Each row comes from the steps of one walk. Every step used is in the known rows, and no mark comes twice. Write the walk behind each row, first mark first.
Known rows
zugod > fuzon > kodut > vevose > pazig: [-14.8  10.6 -21.4  32.4 -22.0 -49.0 -20.5  46.6  40.6 -15.8  36.9 -26.6
 -16.6 -13.4  14.0   9.8  14.3  14.7  27.8   3.8  33.2 -23.9]
kodut > pazig: [  3.8 -17.0 -75.5  28.0  -9.0 -14.2  -7.2  13.6 -16.6  -4.0   6.0  16.6
   4.9 -25.2 -33.0  39.3  40.3  -7.1  12.6  -3.9 -38.4 -23.2]
sivif > fuzon > kodut: [ 11.3 -22.4  -3.2  11.5 -10.4 -13.3  -0.4  23.5   0.6 -51.5   7.8 -14.9
 -34.2   6.3 -24.3  10.2  14.9  -4.3  41.8  -0.5  -2.3  21.1]
sivif > fuzon > kodut > vevose > pazig > zugod: [ 11.5   4.6 -43.0  19.1   1.9 -31.7  17.6  20.4  -9.8 -28.5  -3.0 -43.8
 -41.5  -9.5 -11.3  30.4  14.8 -18.7  12.6  13.3   2.6   4.1]
vevose > fuzon > kodut: [ -9.8  -0.8 -12.7  10.4  -5.6 -40.3 -31.3  12.9  40.1 -19.7  25.9   4.0
 -22.6  -2.4 -10.8  14.4  40.1   1.2  24.5 -19.1  -7.1  -1.2]
pazig > kodut > vevose: [-40.9   0.5 -47.7   7.9  16.9 -27.4 -20.0  39.1  -6.3  -1.4   9.5  17.4
   1.3 -20.3  31.7  22.2  -0.7 -31.6   0.9  17.3  29.5 -48.7]
sivif > fuzon: [ 19.1 -15.5 -25.0   6.3 -18.5   9.0  -2.6  29.3 -12.5 -37.4   9.8  13.1
 -43.9  -9.2 -16.8  13.5  14.4  19.0  15.0  -6.8 -30.1  15.6]
vevose > pazig > zugod > fuzon > kodut: [ -8.9  13.2 -56.5  45.2 -33.1 -10.6 -32.7   0.1  45.1 -19.8  22.7  -6.9
   9.1   0.1 -30.0  50.3  -2.6  18.6  16.0 -23.4 -20.1  -6.4]
sivif > kodut > zugod > fuzon: [  3.9  10.5  26.5  71.5  15.2  17.0  -9.6  43.5  37.2 -32.1  21.9  -8.9
   7.7  10.2  -5.0   4.3  17.1 -15.3  -7.1 -22.7  -3.6   1.3]
kodut > vevose > sivif > fuzon: [-18.8 -18.4 -35.4   2.8   9.3 -21.8  23.4  23.4 -36.5   4.4 -13.7 -17.1
 -48.4 -34.9   4.7  -7.6  46.5  -2.9   9.2  10.1 -14.5 -14.7]
fuzon > kodut > vevose > pazig: [-47.1  12.5 -46.7  12.0  10.1 -55.9  -9.5  31.6  14.1  -2.7  -7.7 -60.6
 -18.7 -23.4  -0.4  30.0  36.5 -35.7  20.6  20.5  21.3 -15.0]
vevose > fuzon: [ -1.1   7.8 -35.0   3.6 -12.0 -19.0 -32.3  18.5  27.6  -3.3  26.4  31.2
 -33.8 -18.6  -3.3  19.1  42.2  24.1  -1.3 -26.8 -32.3  -7.2]
sivif > kodut: [-32.9  -0.6  17.3  39.4  19.7  -0.1 -24.5  34.1  29.9  -8.8  -5.3  -3.5
 -10.4  -4.1  -7.0  10.3   7.7 -14.4   0.7 -18.2 -17.1  12.1]
zugod > fuzon > kodut: [ -2.0 -17.3  13.5  33.5 -25.7 -28.6 -35.1  34.4  47.9 -33.1  41.1   5.2
   0.1  10.2  -9.8  -2.5   5.0  28.8  57.6 -18.4  24.5  -6.8]
zugod > fuzon > kodut > pazig: [ 14.0 -21.0 -14.1  46.5 -29.0 -34.3 -20.4  28.7  33.3 -30.7  44.0   6.5
  10.9   1.7 -18.1  10.2  15.1  17.7  50.0 -10.6  14.3 -21.4]
vevose > pazig > kodut > zugod: [-39.2  20.5 -80.0  37.7 -21.2  22.9 -34.1  21.5  21.5 -39.2  21.2   8.2
  23.6 -11.0  -7.4  62.3  11.0 -37.5 -18.3  -0.9 -27.9 -26.2]
pazig > zugod > fuzon > kodut > vevose: [ 17.3  -5.6 -17.5  41.3   6.3 -41.9 -11.1   8.2  19.5  -0.8  16.1  -9.1
   5.7   7.6 -16.9  12.1  -0.4  16.4  39.1 -16.2  26.5 -20.4]
pazig > zugod > fuzon > kodut: [ 19.9 -15.7  -7.8  45.4  -7.2 -22.7 -25.4  -1.8  33.7 -16.7  21.6   9.8
  18.2  20.7 -35.2  16.4  -9.6  26.3  50.5 -31.6  11.6  -7.2]
kodut > pazig > fuzon > zugod: [ 37.5 -35.9 -60.1  40.5 -10.7  15.2 -19.0 -12.2 -37.6   2.1  27.0  39.6
  -1.6 -28.3 -19.0  45.4  27.4  14.6  25.7 -22.9 -31.7 -13.1]
sivif > kodut > vevose > fuzon > zugod: [-25.2  24.5  -4.9  44.2  29.3 -29.1 -17.6  37.7   5.1  17.6   5.1 -18.3
 -41.6 -21.9  38.9  16.3  36.8 -21.4 -23.8  -1.0  -1.4  11.2]
kodut > zugod: [  2.2  -2.1 -38.3  30.9  14.5  21.0  -4.7  20.7  -5.6 -26.6   4.0 -11.3
  11.1  -0.6 -34.2  23.6  50.4 -20.9   6.9 -13.1 -23.1  -4.6]
pazig > fuzon > kodut > vevose: [ 13.8 -24.4   4.7   2.9  30.8 -29.3  -3.2  17.2   3.4   7.9   9.5 -13.6
 -29.8 -29.1   5.3   2.0  11.1   2.8  37.9 -10.4  39.4 -34.4]
pazig > fuzon: [ 23.5 -27.7  -4.8   1.3   2.8  17.3 -22.9   9.6   8.2   1.6  19.3  37.2
 -23.3 -28.6 -11.8  10.2   0.8  38.6  27.0 -37.1  -7.8 -24.1]

Which walk is each row?
[-19.7  37.5 -19.7  56.5  15.5 -24.5  -5.7  42.8  32.3  13.8   2.2 -31.2
 -20.1 -22.6  21.3  25.5   1.8 -12.6 -31.8  -2.8  -0.1 -16.3] => sivif > kodut > vevose > pazig > zugod > fuzon
[-21.9  28.6  -0.7  30.0  34.8 -38.8  -3.9  49.5  21.4  19.6  -0.5 -21.7
 -42.2 -28.3  34.7   6.0  31.4 -23.1 -33.4   0.0   1.1 -12.8] => sivif > kodut > vevose > fuzon
[ -7.5 -44.9   1.0  29.7  -6.6  14.0  15.1  -9.2 -10.2 -54.3  -3.6 -14.4
  -9.5   9.9 -45.6  -3.6  46.1 -19.1  45.9 -16.6 -34.1  15.0] => vevose > sivif > fuzon > kodut > zugod
[-12.4 -14.4 -10.7  34.6  20.2 -12.7  -8.5  12.9  12.5 -40.7  -0.7 -41.9
  19.8  15.5 -40.1  17.2  45.0 -42.3  44.2  -6.6   9.9   2.3] => fuzon > kodut > zugod
[ 14.4 -17.8  -6.0  65.5  13.3  14.8 -16.8   7.0  -5.2  -1.4  13.3  17.8
  -3.4 -19.0  -4.0  31.9  10.6 -12.4   3.8 -24.0 -25.5   0.8] => sivif > kodut > pazig > fuzon > zugod
[ 25.0   1.2 -20.6  48.4  -9.7  18.8 -12.5  34.8  17.3 -36.9  35.6   5.8
  11.9   5.1 -20.2   8.8  34.5  12.4  13.6 -21.3  -6.8 -12.9] => kodut > zugod > fuzon
[ 17.3 -14.9  -0.8  50.3  20.2   6.1  -3.7  19.6  13.2  -1.3   8.5  15.6
  -6.2 -24.2  -9.5  22.8   4.9 -14.0  -6.2 -22.5 -22.3 -22.8] => sivif > kodut > pazig > fuzon
[-13.6 -43.9 -12.3  12.5 -22.8  20.2   1.7  -3.5 -15.2 -30.5  -2.0  20.7
 -27.9  -7.6 -33.6  -4.2  32.0  17.9  33.6 -21.7 -55.9  12.3] => vevose > sivif > fuzon
[  4.9 -25.9 -47.1  41.6   9.5 -38.8  -4.5 -13.7   0.1 -15.5  -5.7 -18.8
  27.4   6.0 -53.3  39.9  23.3 -30.6  46.7  -7.9  -6.1 -14.0] => fuzon > kodut > pazig > zugod
[-26.4 -22.7  28.5  64.4   2.0  26.3  -4.6   8.7  26.1 -27.2   8.6   3.1
  13.4   6.5 -24.1 -12.2  32.6  -9.3  16.7 -34.7 -36.4   0.2] => vevose > sivif > kodut > zugod > fuzon
[-11.7  -2.7 -17.1  55.7  15.2  -8.1  -5.7  27.6  10.9  -5.3  -3.5  -2.8
   1.5 -14.1 -15.6  27.1  19.5 -30.7  -8.7  -9.5 -31.7  -7.5] => sivif > kodut > pazig
[ 40.8 -27.8 -37.7  33.3  -6.2 -18.6  15.9   1.0 -16.5 -43.7   3.5 -10.8
 -13.7   6.2 -44.3  28.8  14.2 -14.8  33.4   0.0 -16.7   3.8] => sivif > fuzon > kodut > pazig > zugod
[ 30.7 -30.1  10.5  22.3  22.2   9.6  -7.0   2.9  13.1 -25.3  18.5  -6.2
  -0.3  -5.7 -25.4  10.0  16.9  -5.3  44.4 -28.1  17.4 -21.4] => pazig > fuzon > kodut > zugod
[ 20.4 -34.4 -13.4  23.1  -4.7  30.9 -44.4  -8.3 -19.2  -0.4  28.0  42.3
 -20.1 -16.6  -1.9  27.6   7.9  39.3  42.5 -39.0 -12.7  12.4] => pazig > fuzon > zugod
[ -0.6  -5.3 -24.5  49.4 -11.6  18.4 -29.6  33.0  23.5 -48.1  47.9  39.0
  37.9  13.3   4.2  20.4  -4.5 -16.0  10.7 -11.5  15.7 -39.2] => pazig > kodut > zugod > fuzon
[-11.8  -1.9 -36.5  15.1 -18.3   1.7 -31.3   6.7  36.0 -17.1  20.4  -4.3
 -16.0 -27.5 -15.2  43.8   6.1   8.7  17.1 -20.9 -13.9 -16.3] => vevose > pazig > fuzon > kodut
[  1.1   3.6 -40.5  27.7  -8.3  14.9 -18.4   5.1  28.6 -27.6  20.0 -17.9
  -5.7 -21.8 -22.5  45.1  17.2  -7.8   9.7 -20.3 -14.8 -18.8] => vevose > pazig > fuzon > kodut > zugod
[-40.6 -24.3  17.9  53.2  18.4  29.0  -0.1  -2.2  11.6 -21.2 -13.3  -7.9
  11.3   2.1 -33.9  -1.7  42.6 -30.7  10.7 -30.3 -46.4   5.8] => vevose > sivif > kodut > zugod
[-17.7 -19.9   8.6  30.7 -12.0 -46.1 -12.7  30.5  28.5 -13.9  28.2 -14.9
  -9.7  -5.1   3.9 -16.5  23.0  17.1  51.2  -5.6  30.5 -21.9] => zugod > fuzon > kodut > vevose > sivif
[-13.9  15.0 -72.9  14.9   2.4 -13.0 -17.0  21.9 -23.3  25.2   9.3 -17.4
 -43.4 -52.3  29.1  44.4  29.3   6.3  -9.6   4.2  -4.2 -18.6] => kodut > vevose > pazig > fuzon > zugod
[ 26.2 -16.9 -84.0  39.8   1.4 -11.9  -0.6 -14.7 -20.5   6.9  -3.4  19.4
  22.3 -12.5 -50.6  51.2  25.5  -8.0  11.7 -15.8 -42.8 -24.7] => kodut > pazig > zugod
[-44.1 -17.3 -38.5   2.1  18.2 -30.9   7.0  18.3 -23.4  24.9 -18.2 -17.2
 -27.8 -37.2   3.0  -2.8  53.9  -8.1  14.0   3.8  -9.9 -25.9] => kodut > vevose > sivif
[-35.3 -20.5 -34.5  12.0   4.3 -13.0  -1.1  25.1 -19.0 -17.9   7.7  21.8
 -10.7 -19.5  23.4   6.5   4.9 -27.4   7.1  13.5   7.1 -40.7] => pazig > kodut > vevose > sivif > fuzon
[ 20.3  -3.8 -47.9  31.8  -2.0 -45.8 -13.2  -9.8  22.1  -9.3  21.9   6.9
  -2.3  -2.8 -29.7  35.7  42.1 -10.3  17.8 -18.3 -20.6 -18.3] => vevose > fuzon > kodut > pazig > zugod
[-41.3  31.2 -83.2   3.9   2.7 -33.8  -7.1  43.7  -5.5  20.8  -7.2 -36.3
 -36.5 -49.4  17.0  39.2  40.3 -12.2 -21.9  20.3  -9.2 -26.3] => kodut > vevose > pazig
[  1.0 -40.0  11.8   4.4  25.1 -22.5   0.3   1.9   1.5   7.7   4.3  -9.1
 -23.7 -26.9  -2.7  -9.0  18.1   3.4  47.5 -16.5  25.3 -35.8] => pazig > fuzon > kodut > vevose > sivif
[ 42.8 -14.5 -69.6  53.6 -17.6 -14.4  -6.1  -3.5  -2.9  -0.8  22.8  32.0
  22.4  -6.8 -38.3  40.1  13.9  19.6  15.8 -20.7 -30.8 -31.3] => kodut > pazig > zugod > fuzon
[-17.5  -7.1 -38.6  36.7   7.2  20.1 -25.9  22.4   4.5 -40.9  20.5  27.6
  38.4   8.8  -6.9  31.6   7.8 -41.8   5.8  -5.8   1.5 -31.6] => pazig > kodut > zugod
[  5.6   6.4 -18.0  25.6   6.2 -26.3 -17.4  13.2  32.5 -31.4  25.8 -12.3
  -8.2   4.9 -19.9  17.5  57.8 -18.6  14.5 -16.6  -6.7  -4.5] => vevose > fuzon > kodut > zugod
[-57.0 -18.6 -37.4  13.4  11.0 -19.9 -14.3  20.3  -9.6   0.3   2.6  21.7
   5.7 -20.6  20.8  10.9  10.0 -33.1  10.1   9.1  11.9 -49.0] => pazig > kodut > vevose > sivif
[  4.9 -52.5 -22.9  35.9 -12.3  -2.1  17.8 -29.5 -19.4 -35.8  -8.0   1.0
  -2.8   6.6 -57.7   9.1  30.2 -10.0  48.8 -19.9 -45.5   3.5] => vevose > sivif > fuzon > kodut > pazig > zugod
[-55.4 -30.6  21.7  39.1   7.3  11.6 -15.4   1.9  19.2 -10.0 -13.4   7.6
  -2.4  -4.3 -24.7  -5.0  26.2 -11.7  22.2 -31.6 -44.6   9.4] => vevose > sivif > kodut
